Each row comes from the steps of one walk. Every step used is in the known rows, and no mark comes twice. Write the walk behind each row, first mark first.
In the rows, 128 means zero.
Known rows:
Z, X: [140 114 116 180 116 128 124  68 144 111 123 116 163 130 115 133  89 188
 135 118 135 111 112]
Z, X, H, U: [104 114 128 183 134 114 131  71 156 134 114 143 156 129 102 148  64 194
 126 137 122  98 123]
H, U: [119 111 119 180 145 128 132 142 138 159  97 123 162 132 117 133  93 187
 124 135  96 116 120]
B, U: [122  99 105 176 135 117 125 103 120 146 109  98 171 117 126 138 107 198
 116 117 125 101 117]
Z, B, U, H, X, T: [ 69  89 150 150 152 133 124  62 144 171 100  90 189 147 100 166  67 195
 112 153  93  76 113]
U, H: [126  93 125 147 137 134 136 125 132 140 129 105 166 127 132 142 102 197
 111 131  81  79 121]
H, X, T, U: [106  99 127 172 128 153 130 125 186 149  79  99 153 167 123 136  74 223
 147 163  98  94 100]
Z, B: [108 112 115 165 140 144 114  87 124 133 109 112 163 136 127 143 118 175
 111 109  80 114 109]
T, U: [147 109 102 175 133 143 127 126 138 121 116 100 157 136 139 151 107 205
 144 141 116 111 102]
T, X, Z, B, U: [119 134 120 189 129 148 124  54 142 130 106  92 140 103 128 152 112 206
 129 101  96 124 102]
U, T, X: [150 100 118 167 106 140 148 105 156 144 147  88 109 148 142 130 135 213
 121 147  82 126 104]
H, U, T, X, Z: [134 127 138 183 132 140 155  98 167 169 122  98 119 141 120 132 119 209
 134 156  85 134 112]
B, U, T, Z, X, H: [121 100 138 169 123 121 132  33 139 110 161  96 142 148 112 152 103 205
 119 136 152 111 128]
B, U, H, X: [100  82 127 171 140 124 131 105 126 160 115  92 176 117  92 147  68 199
 116 165 116  81 119]
Z, X, H: [114 110 114 171 118 123 123  63 156 113 117 134 150 128 114 137  83 198
 123 113 122  91 119]
X, Z, B: [110 133 120 169 145 156 118  69 140 134 101 107 158 124 128 131 130 191
 117  83  83 110 113]
T, U, H, X: [121  90 128 170 138 147 133 129 144 134 118  97 166 137 109 162  67 206
 141 185  99  90 103]
U, B: [133  93 121 149 124 124 122 147 120 164 117 110 124 156 123 125 121 206
 101 119  91 125 114]
X, T: [117 106 119 145 127 138 134 117 177 146  87 108 164 153 154 122 113 212
 122 109  79  83 114]
Z, B, U: [102 106 114 168 145 128 111  62 111 145 115 101 180 118 119 157 105 178
 110 115 114 112 112]
B, U, H: [118  86 122 155 144 110 134  97 112 154 127  90 183 112 120 153  91 197
 111 136 114  79 122]
H, X, T: [ 98  98 125 165 123 147 129 126 186 160  76 105 149 159 122 111  83 214
 126 144  81  89 108]

Which walk is each row?
[113 113 132 172 144 143 105  75 114  99 125  94 167 129 126 161 105 181
 116 104 120 133 122] -> T, Z, B, U
[132 107 142 161 112 138 129  49 155 101 166 107 126 167 124 137 116 202
 120 133 123 121 129] -> U, T, Z, X, H
[ 93  95 131 158 142 115 126 148 138 175  99 139 118 150 111 142  92 211
  96 142  83 114 126] -> X, H, U, B
[119 110 135 176 145 160 137 109 154 134 110  92 160 130 105 154  76 213
 148 167 101  92 106] -> T, U, H, X, Z
[124 104 134 167 142 126 144 116 143 182 132 105 145 154 116 131 109 192
 117 162  97 119 121] -> H, U, T
[107 121 119 188 134 161 129 116 162 143  86 110 140 131 108 101 101 209
 126 122  94 111 116] -> H, X, Z
[109 102 147 160 152 140 113  68 109 105 138  87 176 126 121 172  99 179
 112 121 110 115 125] -> T, Z, B, U, H
[ 84  97 165 143 141 156 124  95 166 133 108  94 161 164 113 154  75 200
 118 155  66  86 116] -> U, H, X, T, Z, B
[131  92 117 161 134 117 136  77 126 167 142  85 152 140 124 134 123 202
 112 140 119 106 118] -> B, U, T
[137 115 124 179 119 132 146  59 149 157 138  73 129 125 131 136 128 220
 123 134 115 118 107] -> B, U, T, X, Z
[ 91 106 115 169 144 127 132 135 149 153  95 140 149 128 122 139  89 200
 110 134  88  93 127] -> X, H, U
[ 95 121 139 159 160 141 124  43 120 148 118  91 179 109 116 155 107 188
 111 104 101  89 120] -> X, Z, B, U, H
[125 116 129 176 119 142 117  73 155  72 134 127 137 136 124 145  92 198
 130 109 128 114 126] -> T, Z, X, H
[115 124 135 177 137 145 134  49 138 133 118  87 154 104 122 166  98 203
 129 117  90 103 103] -> T, X, Z, B, U, H
[107  85 134 163 133 140 131 131 145 150 111 105 157 133 104 132  76 197
 115 162  75  85 118] -> U, H, X
[135 117 128 169 122 132 130  55 182 121 110 105 173 157 134 159  72 213
 162 139 134  87  98] -> Z, X, T, U
[108 120 144 145 134 159 112  89 164 113 101  96 157 166 151 144 117 199
 121  99  80 107 117] -> X, T, Z, B
[129 111 144 154 129 127 140  51 175 126 121  96 181 158 129 172  64 211
 158 153 126  67 103] -> Z, X, T, U, H
[ 88 109 148 162 132 166 110 100 176 121  91  98 152 169 117 133  88 205
 125 133  80 114 113] -> H, X, T, Z, B
[120 104 135 164 144 115 129 157 127 186 104 119 128 156 106 138  95 201
 108 148  95 134 117] -> H, U, B
[ 99  99 125 162 124 126 133  37 135 153 136  96 131 133 124 168 111 200
 103 140  98 111 106] -> Z, B, U, T, X, H
[147 122 124 171 108 151 148  83 161 150 143  86 105 139 142 119 143 220
 124 127  80 120 107] -> U, T, X, Z
[ 87 108 149 165 147 161 124  88 146 151 106 103 166 129  95 138  83 192
 113 142  71  91 114] -> U, H, X, Z, B
[140 108 133 178 127 129 152 117 157 169 131  99 120 148 120 139 105 202
 128 172  86 134 108] -> H, U, T, X
[124 100 133 138 139 138 141 111 173 143 110  93 174 161 148 162  89 220
 141 151  90  64 104] -> X, T, U, H
[132 124 134 168 116 157 141  55 155 146 140  88 114 146 135 133 142 207
 123 127  71 131 101] -> U, T, X, Z, B
[124 106 101 175 104 141 136 123 163 116 108 123 114 116 145 139 106 219
 120 121  75 104 106] -> T, X, H
[118 129 145 182 139 140 145  69 156 171 126  98 128 145 117 149 113 195
 127 153  77 134 108] -> H, U, T, X, Z, B
[ 87  83 141 153 139 125 137 100 153 171 102  88 178 137 105 147  66 212
 120 165 105  68 117] -> B, U, H, X, T
